What can hang from each mark
Z_762: Z_63
Z_63: Z_280 Z_305 Z_659 Z_762 Z_927
Z_628: Z_825
Z_305: Z_790
Z_659: Z_305
Z_457: Z_63 Z_628
Z_825: Z_628
Z_280: Z_465 Z_762

Every row comes from one small tree of marks. Brackets hold a mark, then the marks that hang from it, in the order of their numbers. Every link used is in the known rows. Which tree was each row made from?
Known rows
(Z_659 (Z_305 Z_790)): |  -3.2 |   7.0 | -19.5 |  10.6 |  13.1 |  -4.2 |  -8.3 |  -4.9 | -15.6 | -39.8 |   0.3 |   6.5 | -10.7 | -11.1 |  11.6 | -23.4 | -21.5 |  18.2 |  22.0 |  -0.7 |
(Z_305 Z_790): |  -9.6 |  -3.6 |  -8.7 |   7.5 |   9.8 |  12.0 |  -3.9 |  -4.0 |  -2.2 | -25.7 |   3.9 |   3.4 | -11.1 |  -8.3 |   5.0 | -17.3 | -19.0 |  15.4 |   9.2 |  -4.2 |
(Z_457 (Z_63 (Z_280 Z_465) (Z_305 Z_790) Z_762) Z_628): |   1.1 |  21.8 |  -7.0 |  12.0 |  17.5 |   7.8 | -15.4 | -11.5 |   3.2 |  -1.2 |   9.3 |  10.6 |  -9.1 |  -1.3 |  -4.5 | -26.7 | -48.4 | -17.5 |   7.4 |  13.7 |
(Z_280 Z_465 (Z_762 (Z_63 (Z_659 Z_305)))): |  13.6 |  -3.1 | -23.5 |   8.9 |  14.1 |  28.0 | -32.6 |   8.2 |  29.9 | -23.3 |   9.3 |  15.5 |   2.3 |  -3.3 |  18.6 |  -8.1 | -54.7 |  51.7 |  32.4 | -25.6 |
(Z_280 Z_465 (Z_762 (Z_63 Z_305))): |   9.2 | -10.0 | -13.5 |   4.6 |  11.0 |  40.9 | -25.9 |  -0.5 |  44.7 | -12.2 |  11.8 |  15.9 |  -3.3 |  -2.7 |  13.2 |  -1.5 | -48.5 |  62.2 |  24.7 | -38.2 |
(Z_457 Z_628): |   1.8 |  -6.7 |   4.7 |  10.8 |  -4.1 |  -3.5 | -15.8 |  17.4 |  -1.9 |  -1.8 |  -4.0 |   8.6 |  -0.5 |  -6.6 | -14.0 |  -4.0 | -34.9 |  14.2 |  -8.4 |  -3.0 |
(Z_63 Z_305 Z_659 Z_762 Z_927): |  -3.1 |  18.4 | -31.6 |  -2.4 |   4.0 |   4.1 | -32.7 |  26.0 |  16.6 | -30.8 |  -3.7 |  19.2 | -15.1 | -25.8 |  -2.0 | -19.7 | -30.4 |   3.1 |  20.9 |  38.2 |
(Z_659 Z_305): |   1.6 |   1.9 | -15.8 |   5.0 |   6.2 | -10.5 | -20.4 |   9.9 | -10.3 | -24.5 |  -2.6 |   8.3 |  -5.8 |  -9.2 |   1.8 | -13.0 | -22.7 |  21.3 |  16.8 |  -1.8 |
(Z_762 (Z_63 Z_305 Z_927)): |  -0.2 |  -5.4 | -26.0 |  -5.9 |  -2.5 |  28.8 | -33.2 |  26.8 |  37.0 | -34.9 |  -2.0 |  18.7 | -14.8 | -19.2 |  -1.6 |  -4.7 | -28.7 |  10.9 |  21.0 |   4.5 |
(Z_63 Z_280 (Z_305 Z_790) Z_659 Z_762 Z_927): |  -3.3 |  27.8 | -42.2 |   7.2 |  18.5 |  14.6 | -15.6 |   6.3 |  17.3 | -39.7 |   4.3 |  12.6 | -16.0 | -21.6 |   0.4 | -29.2 | -32.3 | -27.8 |  24.6 |  48.5 |
(Z_280 Z_465 (Z_762 (Z_63 Z_305 Z_659 Z_927))): |   7.8 |  -4.9 | -24.0 |  -2.8 |   6.3 |  40.3 | -36.9 |  19.2 |  55.2 | -25.7 |   6.4 |  24.3 |  -9.3 | -16.7 |  17.2 |  -9.7 | -54.1 |  57.5 |  29.6 |  -7.7 |
(Z_280 Z_465 (Z_762 Z_63)): |  12.3 | -14.8 |  -7.7 |   5.9 |  12.0 |  39.3 | -19.6 |   2.6 |  43.6 |  -4.3 |  15.4 |  11.7 |   2.9 |   0.2 |   8.2 |   3.4 | -49.4 |  49.8 |  16.9 | -39.1 |
(Z_63 (Z_280 Z_465) (Z_659 Z_305) Z_762 Z_927): |  11.5 |  17.2 | -35.7 |  -4.6 |  23.1 |   2.0 | -24.7 |   9.8 |  13.6 | -12.2 |   6.9 |  13.5 |  -3.3 | -16.4 |  -0.7 | -21.2 | -46.7 | -20.3 |  22.5 |  43.1 |
(Z_457 (Z_63 Z_762)): |  -2.9 |  13.1 |  -5.0 |   5.8 |   6.0 |  -3.5 | -23.7 |  17.6 |   2.2 |  -6.7 |   6.9 |   7.1 |  -6.6 |  -2.7 | -12.0 | -13.0 | -24.5 | -15.7 |   7.5 |   6.4 |
(Z_63 (Z_659 (Z_305 Z_790)) Z_762 Z_927): |   1.5 |  26.6 | -37.7 |   7.2 |  15.5 |  -6.3 | -17.2 |  14.1 |  -1.8 | -49.2 |   0.7 |  14.9 | -12.1 | -25.6 |   7.4 | -29.2 | -33.2 | -12.6 |  29.0 |  41.4 |
(Z_457 (Z_63 (Z_280 Z_465 Z_762) Z_305 Z_659) Z_628): |   3.6 |  12.6 |  -5.2 |  13.4 |   4.3 |   6.4 | -36.6 |  17.4 |  20.3 |  -3.8 |   1.6 |  18.4 |  -6.0 |  -2.3 |   1.9 | -24.1 | -58.7 |  28.2 |   9.7 |   8.0 |
(Z_63 (Z_659 (Z_305 Z_790)) Z_927): |  -5.3 |  10.9 | -31.4 |   0.9 |   6.4 |  -4.2 | -22.8 |  22.0 |  -0.7 | -54.0 |  -6.3 |  16.3 | -17.3 | -27.4 |  14.5 | -31.4 | -28.7 |  12.5 |  26.2 |  36.2 |
(Z_457 (Z_63 Z_762) (Z_628 Z_825)): |  -3.0 |  15.5 |  12.7 |  17.9 |  -6.0 | -10.3 | -19.0 |  40.1 | -18.4 |   3.4 |  -8.7 |  18.1 |   2.7 |  -0.6 | -21.0 |  -9.5 | -46.5 | -15.2 | -13.2 |   5.1 |
(Z_63 (Z_280 Z_465) (Z_305 Z_790) Z_659 Z_762 Z_927): |  -1.9 |  18.7 | -36.3 |  -3.5 |  24.9 |  24.4 | -17.7 |  -7.1 |  22.7 | -22.2 |   8.4 |  14.1 | -15.8 | -19.6 |   8.7 | -30.8 | -42.8 |  -9.9 |  24.5 |  42.2 |
(Z_825 Z_628): | -11.6 | -21.1 |   4.2 |  -3.4 |  -1.0 |  16.6 | -17.3 |  29.5 |  -7.6 |  -3.9 | -10.2 |   6.3 |  -4.0 |  -0.1 |  -1.0 |  -9.0 | -27.2 |   7.6 |  -5.4 | -25.2 |
(Z_762 (Z_63 (Z_659 Z_305) Z_927)): |   4.3 |   2.4 | -37.1 |  -1.1 |   0.9 |  14.9 | -40.4 |  37.2 |  20.5 | -47.7 |  -4.5 |  17.9 |  -8.5 | -19.9 |   4.5 | -12.1 | -35.5 |  -1.1 |  29.6 |  18.2 |

Write each row's tree
|   9.1 |  12.0 | -32.0 |   6.3 |  22.9 |  11.8 | -12.9 |   3.6 |  27.2 | -35.4 |   9.4 |  16.1 |  -8.7 | -18.7 |  19.4 | -29.7 | -51.8 |  26.5 |  28.2 |  25.7 |
(Z_63 (Z_280 Z_465 Z_762) (Z_659 (Z_305 Z_790)) Z_927)
|  11.1 |   1.6 | -29.7 |   4.6 |  16.3 |  31.9 | -23.4 |   8.9 |  39.0 | -42.1 |  10.4 |  20.5 |  -7.0 | -16.6 |  25.5 | -18.1 | -56.1 |  45.3 |  36.0 |  -5.1 |
(Z_280 Z_465 (Z_762 (Z_63 (Z_659 (Z_305 Z_790)) Z_927)))
|  -1.6 |   8.4 | -25.3 |  12.3 |  22.6 |  30.0 | -16.1 | -14.4 |  23.2 | -23.6 |   9.7 |  10.8 | -10.1 |  -5.4 |  21.3 | -27.8 | -45.3 |  44.6 |  26.6 |  -0.7 |
(Z_63 (Z_280 Z_465 Z_762) (Z_305 Z_790) Z_659)
|   5.4 |  22.0 | -34.4 |   2.4 |   9.2 | -11.5 | -27.8 |  27.3 |   2.5 | -35.3 |  -1.8 |  16.7 |  -7.5 | -24.0 |  -1.7 | -20.2 | -34.3 |  -9.9 |  24.2 |  40.1 |
(Z_63 (Z_659 Z_305) Z_762 Z_927)
|   6.1 |   2.2 | -41.4 |  -3.5 |  18.9 |  32.2 | -28.2 |   8.2 |  26.7 | -39.0 |   5.7 |  13.6 |  -8.5 | -14.2 |  13.4 | -21.0 | -46.4 | -12.6 |  32.5 |  21.7 |
(Z_762 (Z_63 (Z_280 Z_465) (Z_659 (Z_305 Z_790)) Z_927))
|   2.2 |   9.2 | -33.4 |  13.8 |   5.3 |  34.2 | -25.3 |  22.2 |  44.8 | -56.8 |   4.2 |  21.0 | -13.4 | -20.0 |  15.5 | -15.9 | -41.4 |  35.5 |  33.0 |   0.3 |
(Z_280 (Z_762 (Z_63 (Z_305 Z_790) Z_659 Z_927)))
|  -6.7 |   7.2 | -26.4 |   0.1 |  11.1 |  16.5 |  -8.4 |   3.5 |  22.9 | -35.2 |   2.0 |  12.0 | -20.9 | -21.0 |   1.0 | -23.9 | -23.2 |  -2.8 |  15.0 |  30.6 |
(Z_63 Z_280 (Z_305 Z_790) Z_927)
|   5.1 |  16.2 | -31.1 |   3.5 |  12.9 |   6.4 | -19.3 |  24.5 |  21.2 | -14.5 |   5.9 |   8.8 |  -3.2 | -15.4 | -16.1 | -12.9 | -34.5 | -41.4 |   9.9 |  45.8 |
(Z_63 Z_280 Z_659 Z_762 Z_927)
|   0.8 |  29.6 | -17.2 |  18.0 |   4.8 |  -6.8 | -35.7 |  22.0 |  -0.5 | -11.1 |  -1.8 |  12.7 |  -5.3 |  -3.2 | -15.8 | -23.2 | -44.1 | -32.2 |   8.5 |  30.1 |
(Z_457 (Z_63 Z_280 Z_305 Z_659 Z_762) Z_628)
|   7.7 |  -0.7 | -21.5 |  18.6 |   4.2 |  28.6 | -27.8 |  25.2 |  34.8 | -30.3 |   6.8 |  11.5 |   2.4 |  -3.2 |   3.1 |  -0.8 | -41.2 |  29.4 |  22.3 | -21.8 |
(Z_280 (Z_762 (Z_63 Z_659)))
| -10.1 |   3.3 | -24.9 |  -8.3 |  -5.2 |   6.4 | -38.6 |  33.0 |  17.4 | -35.5 | -11.0 |  20.7 | -20.5 | -27.7 |   5.1 | -21.8 | -26.3 |  28.0 |  18.2 |  33.1 |
(Z_63 Z_305 Z_659 Z_927)
|   2.9 |  13.9 | -32.6 |  -8.9 |  17.5 |  18.7 | -29.7 |   7.9 |  28.2 |  -7.3 |   5.4 |  15.9 | -10.9 | -17.9 |  -1.3 | -20.9 | -43.8 |  -7.0 |  19.3 |  40.9 |
(Z_63 (Z_280 Z_465) Z_305 Z_659 Z_762 Z_927)
|   5.0 |   8.1 | -19.5 |   0.7 |  23.3 |  19.8 | -15.8 | -17.1 |  15.1 |  10.0 |  12.1 |   5.6 |  -3.6 |  -1.0 |  -5.9 | -10.8 | -36.0 |  -0.9 |  13.2 |   3.7 |
(Z_63 (Z_280 Z_465) Z_305 Z_762)
|   3.9 |  -1.1 | -27.1 |   1.4 |  12.1 |  44.9 | -27.5 |   7.6 |  50.5 | -38.3 |   8.9 |  22.7 | -13.1 | -18.2 |  25.1 | -18.0 | -53.5 |  55.9 |  33.5 |  -6.7 |
(Z_280 Z_465 (Z_762 (Z_63 (Z_305 Z_790) Z_659 Z_927)))
|  -9.3 |   1.2 |  18.1 |  11.5 | -14.2 |  -8.7 | -23.9 |  46.5 | -18.5 |  -1.3 | -15.2 |  19.5 |  -2.3 |  -1.8 | -14.0 | -11.8 | -42.5 |   7.1 | -15.5 |   0.9 |
(Z_457 Z_63 (Z_628 Z_825))
|   0.8 |  33.0 | -16.4 |  22.1 |   8.2 | -19.3 | -26.3 |  16.2 | -22.7 | -33.3 |  -2.1 |  13.1 |  -6.1 |  -8.4 |  -0.3 | -31.9 | -43.9 | -19.8 |  17.2 |  24.5 |
(Z_457 (Z_63 (Z_659 (Z_305 Z_790)) Z_762) Z_628)
|   8.9 |  10.6 |   4.3 |  24.0 |   1.4 |  -5.2 | -15.8 |  24.1 |  18.2 |  -3.0 |   6.3 |  10.1 |   1.2 |   1.7 | -17.0 |  -9.8 | -46.1 |  -1.5 |  -5.4 |   0.5 |
(Z_457 (Z_63 (Z_280 Z_762)) Z_628)
|  -0.6 |  16.2 |   6.2 |  25.9 |  -6.1 |  -1.8 | -20.4 |  38.5 |   3.5 |  -8.0 |  -9.2 |  22.9 |  -1.5 |   0.4 | -12.1 | -14.3 | -52.2 |  16.2 |  -5.6 |  -1.9 |
(Z_457 (Z_63 (Z_280 Z_762) Z_305) (Z_628 Z_825))
|   0.5 |   6.9 |   9.3 |  17.6 |  -0.5 |   6.3 | -27.1 |  39.5 |   2.1 |   7.6 |  -5.5 |  21.2 |   5.1 |   4.3 |  -4.4 | -17.2 | -67.3 |  19.1 |  -7.8 |   2.9 |
(Z_457 (Z_63 (Z_280 Z_465 Z_762) Z_659) (Z_628 Z_825))
|  -4.5 |  -0.9 | -29.2 |  -1.3 |   3.8 |  34.2 | -22.7 |  13.9 |  32.9 | -48.3 |   0.9 |  16.9 | -19.1 | -20.8 |   7.4 | -13.6 | -27.4 |   7.8 |  25.6 |   5.4 |
(Z_762 (Z_63 (Z_305 Z_790) Z_927))
|   3.8 |   2.3 |  17.7 |  16.7 |   0.5 |   5.5 | -15.2 |  30.3 |   6.5 |  15.7 |  -0.8 |  19.2 |   5.5 |   5.9 |  -9.6 | -10.2 | -62.8 |  19.2 | -13.6 |  -8.6 |
(Z_457 (Z_63 (Z_280 Z_465 Z_762)) (Z_628 Z_825))
|  -6.5 |   7.4 |   3.5 |   7.6 |  -9.1 |  -8.5 | -34.1 |  25.2 |  -1.4 | -12.8 |  -8.4 |  16.8 | -13.2 |  -8.3 |  -7.8 | -18.5 | -33.9 |  16.5 |   1.5 |   5.6 |
(Z_457 (Z_63 Z_305) Z_628)
|   0.8 |  -5.4 | -30.4 |  -7.2 |  15.9 |  47.1 | -19.9 |  -2.6 |  42.1 | -27.5 |   8.7 |  14.2 | -15.4 | -14.2 |   7.9 | -14.9 | -39.1 |  -0.4 |  24.3 |   8.9 |
(Z_762 (Z_63 (Z_280 Z_465) (Z_305 Z_790) Z_927))
|  10.3 |  33.3 | -23.1 |  13.1 |   5.8 | -22.7 | -31.7 |  36.9 |   1.6 | -22.9 |  -1.8 |  17.5 |  -4.5 | -15.2 | -16.7 | -25.3 | -49.7 | -48.3 |  10.2 |  54.3 |
(Z_457 (Z_63 Z_280 (Z_659 Z_305) Z_762 Z_927) Z_628)
|   7.6 |  22.0 | -39.1 |   0.5 |  29.3 |   8.2 | -14.1 |  -4.3 |   9.3 | -25.3 |   9.7 |  11.7 |  -7.6 | -17.9 |   8.4 | -30.2 | -46.3 | -22.4 |  27.0 |  43.9 |
(Z_63 (Z_280 Z_465) (Z_659 (Z_305 Z_790)) Z_762 Z_927)
|  10.0 |  16.6 | -31.8 |   5.4 |  27.7 |   3.6 | -23.9 |  -6.1 |  -2.9 |  -3.7 |   8.8 |   5.2 |   3.2 |  -1.5 |   0.8 | -18.9 | -44.1 | -14.3 |  23.2 |  18.6 |
(Z_63 (Z_280 Z_465) (Z_659 Z_305) Z_762)
|   5.7 |  -5.5 | -16.4 |   8.4 |  16.6 |  45.7 | -16.4 | -12.5 |  40.6 | -24.0 |  14.2 |  14.6 |  -7.3 |  -4.5 |  21.1 |  -9.7 | -47.1 |  60.9 |  29.0 | -37.2 |
(Z_280 Z_465 (Z_762 (Z_63 (Z_305 Z_790))))
| -14.5 |   9.4 | -17.8 |  -9.9 |  -8.4 |  -0.4 | -47.7 |  42.8 |  16.2 | -34.7 |  -9.7 |  22.4 | -25.1 | -23.4 |   4.2 | -29.5 | -25.9 |  15.1 |  18.5 |  37.4 |
(Z_457 (Z_63 Z_305 Z_659 Z_927))
|   4.2 |  21.5 | -30.5 |  12.4 |  13.6 | -10.2 | -27.7 |  12.5 | -14.3 | -27.3 |  -0.1 |   8.4 |  -0.9 |  -9.1 |  -0.1 | -17.6 | -31.3 |  -4.4 |  25.0 |  15.7 |
(Z_63 (Z_659 Z_305) Z_762)
